Known rows, with every way that one mark hangs from another:
K256[K961]: [ 0.260 -0.187 -3.382 -0.719  0.114 -0.353 -2.052 -0.619  0.244  0.197
  0.120 -0.081  1.305 -0.073  0.716  1.366  0.060  0.307  0.532 -0.566
  1.434  2.213  0.806  0.257 -2.360]
K337[K961]: [ 0.550 -0.111 -2.332 -0.575  1.411  0.566 -1.877 -0.422  0.112  0.271
  0.696 -1.055  1.345 -1.737  0.051  0.618 -0.731 -0.126 -0.619 -0.742
  0.578  2.509  0.279 -0.269 -1.523]
K948[K283[K223] K450 K706[K256 K362]]: [-5.517 -0.071  2.309  0.873 -1.981 -0.327  3.000  0.497 -0.616  0.140
  0.411  1.877 -2.693  0.338  2.991 -0.784  0.869 -1.518  0.322 -1.283
 -0.894 -2.610 -0.771 -1.167  2.233]
K706[K362 K948]: [-1.199  0.366  0.438 -0.571  1.190  0.994 -3.232 -0.697  0.382 -0.393
 -1.497 -0.618  1.074 -0.616  0.742  3.026  1.158 -0.588  0.227  0.957
  0.152 -0.972  0.290  0.439  1.023]
K706[K362 K948[K283[K223] K450]]: [-4.410 -0.999  3.470  0.531 -0.384 -0.289  0.938  0.305  0.064 -0.685
 -2.829  0.780 -3.959 -1.847  1.750 -0.033  0.721 -0.362 -1.482  0.588
 -1.270 -2.963 -0.404  0.348  1.743]
K961[K256[K706] K289 K337]: [ 6.752  0.726 -1.587 -0.321  2.605 -0.461  0.021 -0.207 -0.163  0.104
  2.399 -3.346  1.699 -2.730 -4.426 -2.523 -1.786  1.177 -0.809  0.336
  1.310  3.139  0.121  1.483 -1.858]
K706[K256 K362]: [-1.952  1.417 -2.116 -0.705 -0.485  0.937 -2.856 -0.443 -0.178  1.002
 -0.575 -0.427  2.532  0.447  0.922  1.909  1.327 -1.766  0.897 -0.346
  1.413 -0.411  0.039 -0.848  0.493]
K337[K961[K256[K706[K362 K948]] K289]]: [ 6.100  1.077  2.132 -0.346  3.985  2.180 -1.436  0.149  0.969 -0.085
  0.213 -2.009  3.450 -1.107 -3.221 -0.781 -1.007  1.159 -0.720  1.522
  0.080  0.870 -0.169  1.022 -0.964]
K948[K283 K706[K256[K961] K362]]: [-1.988  0.282  0.006  0.298 -1.615  0.671  0.404  0.236  0.006  0.303
  0.877  1.179  0.596  3.746  2.070  0.879  1.497 -1.200  1.664 -1.396
  1.199  0.796 -0.147 -0.680  0.476]
K362[K706[K256[K961]]]: [-0.854  0.962 -3.697 -0.694 -0.702  0.284 -1.735  0.001  0.319  1.596
 -0.169  1.232  4.191  3.315  1.230  1.680  0.991 -0.837  0.911 -0.469
  2.046 -0.227  0.342  0.147 -0.858]
K362[K706[K256[K961[K289]] K948]]: [ 0.904  1.222 -0.961 -0.142 -0.326  1.315 -1.275  0.409  0.884  0.823
 -1.820  0.820  2.752  4.305 -0.098  1.159  0.723  0.442  1.392  0.301
  1.739  0.099 -0.178  0.838 -1.000]
K337[K961[K256]]: [ 3.072  0.151 -2.176 -0.674  2.075  0.562 -0.888 -0.377  0.590  0.275
  1.674 -1.590  1.662 -1.377 -1.642 -0.047 -1.173 -0.370 -0.518  0.124
  0.548  3.551  0.165  0.744 -1.745]
K289[K961[K256 K337]]: [ 4.943  0.229 -1.295 -0.254  0.872 -0.478  0.521 -0.311 -0.226  0.361
  2.105 -3.272  0.554 -0.017 -3.875 -2.028 -1.073  1.750  0.199 -0.198
  1.637  4.893  0.323  1.481 -0.676]
K362[K706[K256[K961[K289]] K948[K450]]]: [-0.134  0.417  0.596  0.230 -0.731  0.858  0.236  1.125  0.406  0.566
 -2.270  1.743  0.412  2.911  0.605  0.477  0.215  1.533  1.339  0.679
  0.619 -0.407 -0.173  0.207 -0.307]
K283[K948[K706]]: [-1.677 -0.348  0.025  0.104 -0.515 -0.945  0.648 -1.226  0.098 -0.704
  2.158  0.839  0.521 -0.714  2.558  1.664  0.076 -0.887  0.176 -0.785
 -1.068 -0.909  0.501 -1.086  0.873]
K706[K256[K961] K362 K948[K283]]: [-1.732  0.281  0.230 -0.032 -2.012  0.876 -1.787  0.219  0.422  0.204
 -2.776  0.650 -0.539  3.754  0.553  1.254  1.753 -0.861  0.912 -0.064
  1.117 -0.324 -0.245 -0.120 -0.145]
K961[K256[K706[K948]] K337]: [ 4.955  0.093 -1.739 -0.591  1.879 -0.338 -1.654 -0.593  0.008 -0.684
  1.044 -2.298  0.131 -1.474 -4.362 -0.606 -0.842 -0.299 -0.886  1.326
 -0.218  0.854  0.133  1.359 -0.619]
K948[K283 K706[K256 K362]]: [-3.370  0.599  0.590  0.118 -1.247  0.516  0.292 -0.166 -0.280  0.180
  0.863  0.177  0.363  1.885  1.686  1.100  1.340 -2.140  0.689 -1.181
  0.262 -0.530 -0.502 -0.458  2.095]
K337[K961[K256[K706[K948]] K289]]: [ 6.162  0.479 -0.154 -0.396  3.069  1.210 -1.024 -0.050  0.830 -0.376
  0.555 -2.134  2.107 -1.167 -3.920 -1.575 -1.876  1.337 -0.881  1.242
 -0.211  1.659 -0.251  1.440 -2.474]
K283[K223 K948[K450]]: [-3.290 -0.968  0.506  0.396 -1.534 -1.793  1.643 -0.496 -0.244 -0.045
 -0.725  1.669 -2.380 -3.391  2.999 -0.438 -0.332 -0.010 -1.107 -0.452
 -1.521 -2.606  0.437 -1.500 -0.074]
K337[K961[K256[K706[K362]] K289]]: [ 6.112  1.238  0.967 -0.502  4.025  1.734 -0.973  0.248  0.542  0.575
  1.747 -2.349  4.770 -2.167 -2.702 -1.395 -1.058  1.103 -0.917  0.614
  0.937  2.010 -0.003  0.652 -1.715]
K283[K948[K450 K706[K256[K961]]]]: [-1.950 -0.707 -0.176  0.699 -3.232 -0.811  2.125  0.016 -0.300 -0.192
  0.875  3.409 -1.339  1.881  3.260  0.538  0.263  0.083  1.988 -1.136
 -1.074 -0.732  0.406 -2.842 -0.174]
K283[K948[K450 K706]]: [-2.803 -1.337  1.540  0.528 -1.047 -1.412  2.262 -0.612 -0.358 -1.085
  1.595  1.840 -1.753 -2.264  3.370  1.065 -0.401  0.081  0.147 -0.377
 -2.251 -1.351  0.544 -1.785  1.312]
K948[K706[K256]]: [-2.266  0.780 -3.048 -0.288 -1.062  0.210 -0.845 -0.741 -0.234  0.039
  1.942  0.404  0.910  1.406  1.079  1.520  0.362 -2.023  1.563 -1.298
  0.277  0.380 -0.112 -0.790  0.316]

Rows:
[ 6.430  0.159 -0.673 -0.356  1.312 -0.318 -0.641 -0.447 -0.080 -0.234
  0.867 -3.108  0.798  0.267 -5.485 -2.287 -1.021  1.774 -0.647  0.922
  0.239  1.803  0.151  1.785 -0.587]  K289[K961[K256[K706[K948]] K337]]
[ 4.354  0.021 -1.591  0.098  0.924 -0.092 -0.269  0.266 -0.127  0.198
  1.042 -1.657  0.151  0.263 -1.531 -1.042 -1.089  2.020  0.915 -1.117
  2.586  5.453  0.584  0.385 -2.363]  K256[K961[K289 K337]]
[-3.924 -1.534  1.180  0.392 -0.610 -1.385  2.538  0.055 -0.593 -0.978
  1.444  0.471 -3.362 -1.833  2.010  0.079 -0.588 -0.068 -0.588 -0.538
 -1.599 -0.015 -0.081  0.017  1.084]  K948[K283 K450 K706]
[-3.194  0.321 -0.626 -0.222 -0.821  0.246 -0.867  0.288 -0.034  0.356
 -2.127  1.482  0.420  0.701  1.155  1.909  0.734 -0.858  0.114  0.929
 -0.829 -3.107 -0.262 -0.023  1.890]  K362[K706[K256 K948[K450]]]
[ 4.471  0.288 -2.781 -0.913  2.647  0.335 -1.428 -0.554  0.384  0.311
  2.217 -1.735  3.464 -2.380 -2.525 -0.955 -1.441 -0.183 -1.431  0.435
  0.009  1.536  0.202  0.574 -2.412]  K337[K961[K256[K706]]]
[-4.429 -0.181  2.231  0.496 -1.674  0.016  1.772  0.540 -0.799 -0.128
  0.512  1.265 -2.057  0.504  2.471  0.545  0.908 -1.035  0.692 -0.699
 -0.863 -1.172 -0.479 -1.166  2.491]  K948[K283 K450 K706[K256 K362]]
[-3.688 -1.137  2.037  0.062 -0.114 -0.849  0.848  0.419 -0.040 -0.416
 -2.236  0.739 -1.898 -0.865  1.147  0.929  0.305  0.015 -1.734  1.297
 -1.537 -2.833 -0.156  1.397  2.050]  K362[K706[K948[K283 K450]]]
[-0.845 -1.153  2.334  0.070 -0.021 -0.229 -0.526  0.433 -0.166 -0.700
 -2.225  0.827 -1.359 -0.390  0.805 -0.027  0.572  1.034 -0.969  1.175
 -1.144 -2.674  0.271 -0.011 -0.259]  K256[K706[K362 K948[K283 K450]] K961]
[ 3.871 -0.217  1.738 -0.074  2.057  0.169 -0.388  0.258 -0.322 -0.736
  0.236 -1.024 -0.426 -2.482 -2.560 -0.590 -0.516  0.738 -0.594  2.109
 -0.955 -0.687  0.161  0.340  1.085]  K961[K256[K706[K362 K948[K450]]] K337]
[ 6.289  0.295 -1.765 -0.546  1.472 -0.913  0.068 -0.490 -0.500  0.497
  2.372 -3.330  2.014 -1.053 -4.960 -2.906 -1.253  1.675 -0.836  0.081
  1.076  2.857  0.335  1.423 -1.402]  K289[K961[K256[K706] K337]]
[-3.259 -0.358  1.540  0.597 -2.198  0.240  1.985  0.866 -0.464  0.026
  0.281  2.255 -1.216  2.647  2.680  0.269  0.944 -0.121  1.635 -0.953
 -0.079  0.215 -0.141 -1.353  0.991]  K948[K283 K450 K706[K256[K961] K362]]
[ 5.602  0.175 -2.309 -0.109  1.474 -0.406 -0.763  0.058 -0.407  0.258
  1.372 -1.788  1.717 -0.584 -2.560 -1.963 -1.438  2.105  0.006 -0.797
  1.996  3.408  0.651  0.350 -3.131]  K256[K706 K961[K289 K337]]
[-2.602 -0.433  0.161  0.518 -0.870 -1.257  1.704 -1.258  0.197 -0.452
  2.007  1.533  0.054 -0.816  3.229  0.579  0.123 -1.409 -0.229 -1.294
 -1.046 -2.319  0.186 -1.008  0.572]  K283[K223 K948[K706]]
[ 1.991  0.940 -2.281 -0.080 -0.664  0.826 -1.796  0.375 -0.415  1.153
  0.058 -0.118  1.934  2.717 -0.126  0.597  0.885 -0.419  1.970 -0.998
  2.840  2.998  0.409 -1.235 -0.581]  K706[K256[K961[K337]] K362]
[-5.425 -0.235  1.157  0.492 -2.147 -0.703  1.825  0.631  0.047  0.484
 -2.939  1.930 -2.574  0.893  1.409 -0.624  0.815 -1.455 -1.153  0.249
 -1.134 -4.549 -0.863  0.480  1.921]  K362[K706[K256 K948[K283[K223] K450]]]
[-4.494 -0.273  0.776  0.136 -1.753 -0.480  0.712  0.644 -0.144  0.261
 -2.764  1.227 -1.941  1.225  0.937  0.778  0.830 -1.029 -0.779  0.790
 -1.136 -3.143 -0.666  0.489  2.243]  K362[K706[K256 K948[K283 K450]]]
[-5.096 -0.165  2.324  0.595 -2.284  0.032  0.677  0.536 -0.142  0.018
 -3.362  1.430 -3.687  0.168  1.535 -0.447  1.243 -1.146 -0.386  0.157
 -0.922 -3.445 -0.831 -0.609  1.682]  K706[K256 K362 K948[K283[K223] K450]]
[-3.504 -1.491  1.274  0.113 -0.961 -1.072  0.287  0.020 -0.188 -1.138
 -2.296 -0.024 -4.806 -1.998  0.368  0.281 -0.122  0.300 -1.199  0.670
 -1.651 -0.822 -0.146  0.596  0.551]  K706[K948[K283 K450]]
[-4.808 -0.898  3.373  0.847 -0.130 -0.629  3.179  0.268 -0.425 -0.530
  0.941  1.469 -2.642 -1.720  3.308 -0.399  0.359 -0.814 -0.581 -0.688
 -1.343 -2.076 -0.312 -0.307  2.335]  K948[K283[K223] K450 K706[K362]]
[-2.003  0.107 -1.084 -0.112 -1.845  0.188 -0.774  0.391  0.713  0.708
 -2.312  1.217  0.724  4.452  0.465  1.130  1.381 -1.004  0.068  0.112
  0.933 -1.378 -0.276  0.967  0.073]  K362[K706[K256[K961] K948[K283]]]
[ 4.702  0.658 -0.655 -0.330  2.671  0.981  0.034  0.102  0.814  0.309
  1.526 -2.279  1.813 -1.415 -2.354 -1.230 -1.886  1.287 -0.190  0.068
  1.188  4.889 -0.051  1.198 -2.337]  K337[K961[K256 K289]]
[ 3.757  0.655 -1.850  0.368 -1.028  0.925 -1.174  0.441  0.140  0.093
 -1.205 -0.652 -1.232  3.437 -2.418 -0.694 -0.393  1.169  1.999 -0.615
  2.274  3.975 -0.139 -0.188 -1.951]  K706[K256[K961[K289 K337]] K948]
[ 6.140  0.887  0.283 -0.463  2.414  0.133 -0.530 -0.178 -0.439  0.726
  2.138 -3.295  3.552 -0.579 -4.124 -2.130 -0.392  1.577 -0.547  0.567
  1.291  2.055  0.412  1.133 -0.058]  K289[K961[K256[K706[K362]] K337]]
[ 1.446  0.036  1.582 -0.631  1.890  0.350 -1.298 -0.152  0.115 -0.780
 -0.596 -0.265  0.656 -2.715 -1.146  0.704  0.052  0.212 -0.695  2.437
 -1.572 -2.584  0.194  0.734  0.761]  K961[K256[K706[K362 K948[K450]]]]
[-2.057 -0.968  2.850 -0.087  0.403 -0.413 -0.616  0.134 -0.568 -0.967
 -2.306 -0.159 -1.744 -2.398  0.219  0.197  0.596  0.179 -1.959  1.424
 -1.936 -3.674 -0.046  0.209  1.406]  K256[K706[K362 K948[K283 K450]]]
[ 4.412  0.764 -0.316 -0.849  3.454  1.132 -1.856 -0.244  0.357  0.556
  1.782 -1.707  4.897 -2.111 -1.897 -0.290 -0.544 -0.376 -1.100  0.819
  0.262  0.619  0.189  0.285 -0.992]  K337[K961[K256[K706[K362]]]]
[ 3.706  1.176  0.357  0.408 -0.150  1.804 -1.540  0.732  0.208  0.381
 -1.437 -0.512  0.253  3.878 -1.700  0.094  0.514  1.144  2.291 -0.266
  2.618  3.072 -0.124 -0.468 -0.607]  K706[K256[K961[K289 K337]] K362 K948]
[-3.349 -0.040 -1.779  0.029 -1.449 -0.245  0.752 -0.066 -0.769 -0.224
  1.373  1.426 -1.393 -0.081  1.840  0.934 -0.174 -0.949  1.559 -0.862
 -0.812 -0.087 -0.069 -1.431  0.899]  K948[K450 K706[K256]]
[-4.511 -1.511  1.464  0.405 -1.264 -1.197  1.380 -0.005 -0.028 -0.931
 -2.592  0.756 -5.487 -2.109  1.000 -0.730 -0.159 -0.162 -1.641  0.184
 -1.788 -2.169 -0.405  0.643  0.371]  K706[K948[K283[K223] K450]]
[-3.043 -0.651 -0.015  1.114 -3.568 -1.020  3.357  0.045 -0.002  0.037
  0.692  4.163 -1.853  2.172  3.824 -0.598  0.152 -0.283  1.659 -1.668
 -1.157 -1.912  0.159 -2.861 -0.485]  K283[K223 K948[K450 K706[K256[K961]]]]
[-3.822 -1.102  1.681  0.936 -1.285 -1.636  3.278 -0.573 -0.289 -0.751
  1.558  2.491 -2.444 -2.408  3.736 -0.215 -0.367 -0.329 -0.276 -0.932
 -2.242 -2.707  0.255 -1.762  0.949]  K283[K223 K948[K450 K706]]
